Each row comes from the steps of one path. Every step used is in the known rows, and no mark comes twice. Write the path behind each row, first mark first.
Known rows:
tedul/lito/keda/razu: [+0.24 -1.13 -0.57 +2.75 +1.22 -2.11 -2.97 -0.28 -0.22 -0.12 +2.42 -2.54 -1.32 -2.90 -1.71 +1.11]
lobaku/lito/keda: [+5.40 +0.22 +0.78 +1.78 +0.43 +0.25 -2.63 +0.19 +0.65 +1.47 +5.56 +0.31 -1.52 -5.03 +4.05 +0.53]
tedul/lito: [-0.33 +0.53 -0.40 -0.32 +5.23 +0.37 -1.25 +0.25 +0.22 -2.09 +3.16 -0.56 -1.12 -1.12 +0.45 +0.89]
keda/razu/fupaf: [+1.15 -3.08 +0.40 +0.38 +2.06 -0.45 -2.24 +4.86 +2.48 +1.76 -2.54 +1.85 +2.58 -6.23 -0.26 +1.60]
tedul/lito/keda/razu/fupaf: [+0.86 -1.73 -0.21 +1.95 +3.48 -2.11 -1.86 +2.65 -0.13 +1.96 -1.64 -1.32 +1.86 -5.63 -1.64 +1.20]
razu/keda: [+0.20 -0.37 +4.06 +0.74 +1.91 +0.95 -1.83 +3.45 +2.77 -0.92 +2.03 +1.94 +0.98 -6.91 +3.21 +2.69]
fupaf/razu/keda/tedul/lito/velatin: [-0.37 +1.68 +1.63 +2.37 +3.88 -1.39 -2.16 -2.67 -0.60 -2.15 -0.30 -2.34 +1.05 -2.76 -1.64 +1.49]
lobaku/lito/keda/tedul: [+2.17 +0.48 +0.15 +1.74 -0.19 -0.14 -3.00 -0.92 -0.53 +2.78 +2.92 +1.40 -1.80 -1.97 +0.48 +0.61]
lobaku/lito/velatin/keda: [+2.10 -0.52 -1.23 +0.79 -1.07 +2.12 -4.00 -1.18 +2.11 -0.34 +5.16 -1.52 +1.40 -2.40 +6.76 +0.82]
fupaf/lito: [+0.66 -2.43 +3.35 -1.73 +0.21 +2.12 -0.54 +0.45 +0.52 -2.76 +1.62 +4.01 -2.43 -3.76 +1.84 -0.85]
lobaku/lito/velatin/keda/razu/fupaf: [+1.55 -3.14 -0.53 +0.85 -0.20 +0.28 -3.50 +2.77 +2.19 +1.91 -1.04 -0.24 +3.18 -5.18 +2.51 +1.52]
fupaf/razu: [+3.42 -0.13 +2.37 -1.50 +2.75 +1.55 -3.25 +4.01 +4.07 -2.72 -0.05 +2.35 +2.25 -6.12 +2.12 +0.30]
razu/keda/lito/velatin: [-0.48 +1.70 -0.21 +4.23 +1.10 -0.97 -2.24 -3.07 +1.33 -0.84 +2.26 -2.38 +0.77 -4.68 +0.37 +2.84]
lobaku/lito: [+4.66 -1.49 +1.18 -0.98 +0.34 +2.29 -2.57 +2.43 +2.48 -0.10 +4.46 +3.58 -1.51 -3.58 +4.72 +1.58]
tedul/lito/velatin: [+1.46 +1.22 -0.74 +2.37 +4.55 -1.16 -1.62 -3.47 -0.38 -1.92 +3.51 -3.14 -0.22 -2.17 +0.88 +1.14]
lito/velatin/keda: [+0.36 +0.21 -1.55 +1.35 +0.25 +1.13 -3.79 -1.42 +2.49 -0.63 +4.58 -2.67 +2.37 -2.68 +5.85 +0.39]
lito/keda/razu/fupaf: [+2.02 -2.26 +0.21 +1.88 +1.99 -1.88 -2.46 +3.49 +1.26 +2.82 -1.54 -0.09 +2.37 -7.08 -0.39 +1.15]
velatin/keda/lito/tedul: [-0.27 +1.29 -2.70 +1.66 +0.59 -0.71 -4.70 -3.98 +1.40 +2.61 +5.03 -1.73 -0.84 -0.84 +1.74 -0.60]

Write each row's path:
[+1.45 +1.39 -1.63 +1.91 +1.72 -1.70 -3.75 -3.85 +1.05 +2.68 +4.37 -0.51 -2.01 -1.77 -0.03 -0.12]
keda/lito/tedul
[-2.76 +1.06 +2.42 +0.01 +4.35 +0.08 -1.86 +0.89 -0.24 -2.04 -1.24 +0.38 +0.09 -1.73 -2.53 +1.69]
fupaf/razu/keda/tedul/lito
[-1.68 +1.29 +1.65 +1.33 +1.31 +0.85 -2.87 +1.87 +3.17 -2.16 -0.64 +0.78 +1.42 -5.68 -0.83 +2.66]
fupaf/razu/keda/lito
[-0.51 -0.03 -1.50 +1.19 -1.37 +1.25 -4.03 -1.96 +0.80 +1.25 +2.57 -0.22 +0.39 +0.21 +2.71 +0.82]
lobaku/lito/velatin/keda/tedul
[+1.21 +1.71 +1.48 +1.90 +1.74 -1.55 -4.14 -1.97 +1.75 +1.32 +1.92 -0.04 -0.23 -4.88 -0.34 +0.75]
fupaf/razu/keda/lito/tedul
[-1.95 +0.42 -1.82 +1.66 -0.50 +0.65 -3.87 -2.10 +0.95 +1.10 +1.97 -1.09 +1.24 +0.08 +1.86 +0.54]
lito/velatin/keda/tedul
[-0.35 -1.37 +0.36 +0.17 +0.12 +1.75 -2.23 -1.21 +0.79 -0.94 +1.33 -1.20 +2.40 -3.85 +4.53 -0.80]
razu/fupaf/lito/velatin/keda
[+1.51 +0.03 +5.61 -0.24 +2.22 +1.09 -2.66 +5.16 +3.93 -2.63 -0.61 +2.54 +2.85 -8.61 +2.60 +2.11]
fupaf/razu/keda
[-1.00 -2.15 -1.28 +1.25 +2.32 -0.78 -2.78 +1.63 +0.89 +0.91 -1.66 -2.44 +3.54 -3.86 +0.28 +1.25]
tedul/lito/velatin/keda/razu/fupaf
[-0.15 +1.39 -1.11 +2.58 +3.82 -1.26 -1.87 -4.39 -1.32 -0.81 +2.08 -2.74 -0.71 -0.32 -1.38 +1.07]
keda/tedul/lito/velatin
[-1.33 -4.62 +2.56 -1.67 -0.74 +1.68 -1.29 +2.59 +0.61 -0.84 -2.48 +2.81 +0.63 -4.72 +0.70 -0.72]
velatin/keda/razu/fupaf/lito
[-1.15 +0.70 -2.06 +1.27 +2.27 +0.92 -3.10 -2.60 +0.72 -1.57 +4.39 -4.23 +1.77 -0.96 +4.18 +0.35]
tedul/lito/velatin/keda
[+1.25 -2.98 +1.95 -0.58 +0.06 -0.91 -3.02 -1.42 -0.28 +2.22 +0.33 +1.35 -0.75 -3.89 +1.28 -2.14]
velatin/keda/razu/fupaf/lito/tedul
[-1.73 -1.77 -1.98 +2.06 -0.57 -0.49 -4.21 -1.22 +1.41 -1.34 +2.33 -3.71 +1.04 -1.01 +1.08 +1.34]
tedul/lito/velatin/keda/razu
[-3.71 +0.98 +1.51 +0.66 +4.30 -0.06 -1.28 -0.14 -1.01 -0.90 +0.47 +0.09 -1.01 -0.64 -2.20 +2.09]
razu/keda/tedul/lito
[-3.30 +0.84 -3.67 +0.99 -0.34 +1.96 -3.62 -0.72 +2.79 -0.42 +3.45 -1.52 +0.60 -0.87 +1.80 +1.30]
velatin/keda/lito
[+0.07 -4.54 +3.33 -1.47 +0.22 +0.82 -0.61 +2.65 +0.49 -0.96 -2.98 +3.80 -0.40 -5.55 -0.70 -0.41]
keda/razu/fupaf/lito
[+0.27 +1.02 -0.41 +2.41 +0.93 -0.89 -2.87 -1.03 -0.35 +2.49 +2.16 +0.28 -0.85 -2.13 -0.56 +0.24]
lito/keda/tedul
[-2.44 -0.90 -0.26 +0.58 -0.34 +0.77 -2.62 -1.61 -0.52 +1.09 -0.93 +0.17 +1.42 -1.22 +0.75 -0.47]
razu/fupaf/lito/velatin/keda/tedul
